What can hang from each mark
X: E V
Y: E L V
C: V
E: X Y
P: X
L: M Y
V: C Y

Every row comes from one small tree of marks. The marks that hang from a mark follow it in brackets, in alphabetical order. Every link used is in the known rows. Which tree was each row made from?
(in the rows, 128 means zero)
Known rows
E[X[V[C]] Y[L[M]]]: [ 95 158 105 149 146 148  94 159 145 151 142 123 142 190 138 132 117 113
 128]
Y[E L]: [129 127 165 109  87 134 128 104 118  81 122 132 153 170 140 147 142 115
 140]
V[C Y[E[X] L[M]]]: [ 69 113 215 142 132 125 151 135 146  78 113  73 119 184 145 147 112 105
 150]
E[X[V] Y[L]]: [116 168  92 138 137 136  97 149 144 148 157 124 160 180  98 135 115 118
 122]
E[X Y[V[C]]]: [ 98 161 116 154 125 131 123 157 154 151 147 102  77 123  93 109  74 112
 114]
V[Y[L]]: [112 120 157 111 149 106 134 102 146  86 125  84 153 143  69 137 127 153
 132]
X[E[Y[L]]]: [164 161 110 131 130 121 121 128 127 148 105 125 105 119  84 102 140 138
 124]
E[X[V]]: [133 111  85 124 105 103 108 131 135 118 186 129 147 120  73 135 113 128
  98]
X[E V[C Y[L]]]: [154 125 142 130 159  89 144 138 121 155  83  88 157 104  86 125 140 127
 132]
C[V[Y[E[X] L[M]]]]: [115 124 102 115 115 127 134 132 133 107 121  79  90 133 101 131 115  93
 128]
P[X[E[Y[L]] V[C]]]: [170 151 122 138 141 107 164 134 119 169 135 134 133  99  98 103 156 162
 140]
P[X[V]]: [166 120  99 115 116 100 151 105 123 134 176 145 163  74  86 116 152 180
 119]
P[X[E V]]: [191 125 102 120 121  99 161 115 110 151 159 145 138  65  92 110 160 169
 124]
Y[E L V]: [126 124 177 102 102 153 145 109 108 107 101 120 120 142 187 149 116  93
 147]
L[M Y]: [120  82  88 130 136 152  76 111 127 105 128 222 126 108 181 129 149 154
 103]
P[X[V[C Y[L]]]]: [140 121 143 124 143  96 169 115 131 129 154 114 162 104  86 122 146 173
 140]
E[X Y[L V[C]]]: [ 91 162 134 147 146 141 124 158 149 146 140 104  82 173 111 120  85 104
 135]

Write each row's tree
[109 166 132 135 148 136 123 133 144 154  93 107 109 133 107 107 106 133
 135]	E[Y[L V[C]]]
[105  86 139 138 122 172 106 125 116 117  93 205 101  98 248 137 125 110
 119]	L[M Y[E V[C]]]
[111 117 156 125 134 115 129 124 130 122  95  94 193 128 137 147 133 125
 131]	X[V[C Y[E L[M]]]]
[124  92 117 136 143 115 119 124 131 128 110 188 105  76 115 118 112 140
 110]	L[Y[V[C]]]
[ 97  98 158 117 156 149 129 124 121 127  96 121  79 144 185 126 121 122
 149]	Y[L[M] V[C]]
[186 153  97 129 126 111 155 123 118 167 148 141 142  71  95 104 154 167
 125]	P[X[E[Y] V]]
[127 129  92 119  98 105 141 130 139 111 128  72  92  94  56 121 102  99
 112]	C[V[Y[E[X]]]]
[ 82 155 132 148 149 162 113 158 146 146 136 113  75 179 157 123  92 103
 137]	E[X Y[L[M] V[C]]]
[162 160 107 142 148 107 124 150 121 186  78 117 150 109  95 107 142 127
 127]	X[E[Y[L]] V[C]]
[117 124 165 118  85 137 129 121 122  75 156 130 135 198 143 156 127  95
 140]	Y[E[X] L]
[103 113 160 123 100 159 115 133 114  94 138 137 146 203 213 163 138  86
 144]	Y[E[X[V[C]]] L[M]]
[107  87 117 144 113 163  88 133 121 104 130 215 135 133 226 149 137 110
 112]	L[M Y[E[X[V[C]]]]]
[178 164  85 126 141 119 111 135 115 182  92 129 167 105 103 116 149 131
 119]	X[E[Y[L]] V]
[115 102 135 101 149 160 116 110 114 122 111 132  95 139 193 135 129 125
 141]	Y[L[M] V]
[116  89 106 135 109 169  82 126 117 103 138 221 143 130 231 154 141 113
 108]	L[M Y[E[X[V]]]]
[113 114 174 103 107 182 130 110 102 107  96 131 110 151 252 154 125  89
 150]	Y[E L[M] V]
[110 129 184 113 120 120 143 103 138  75 115  83 162 151 111 151 125 127
 138]	V[Y[E L]]
[179 123 117 131 126  91 170 125 114 154 148 136 127  68  86 103 155 166
 130]	P[X[E V[C]]]
[168 126 137 131 140  89 178 125 122 148 141 113 135  71  83 110 148 165
 133]	P[X[E V[C Y]]]
[ 96 159 107 142 134 157  93 144 148 124 161 129 110 197 130 128 115 121
 127]	E[X Y[L[M]]]
[147 153 125 136 144 138 126 139 122 163  84 119  76 112 134 101 129 123
 132]	X[E[Y[L[M] V[C]]]]
[122 108 101 136 110  94 117 140 139 122 175 121 136 122  66 129 109 124
 104]	E[X[V[C]]]
[155 123 119 115 129  99 160 105 129 127 169 121 171  77  83 124 146 180
 124]	P[X[V[Y]]]
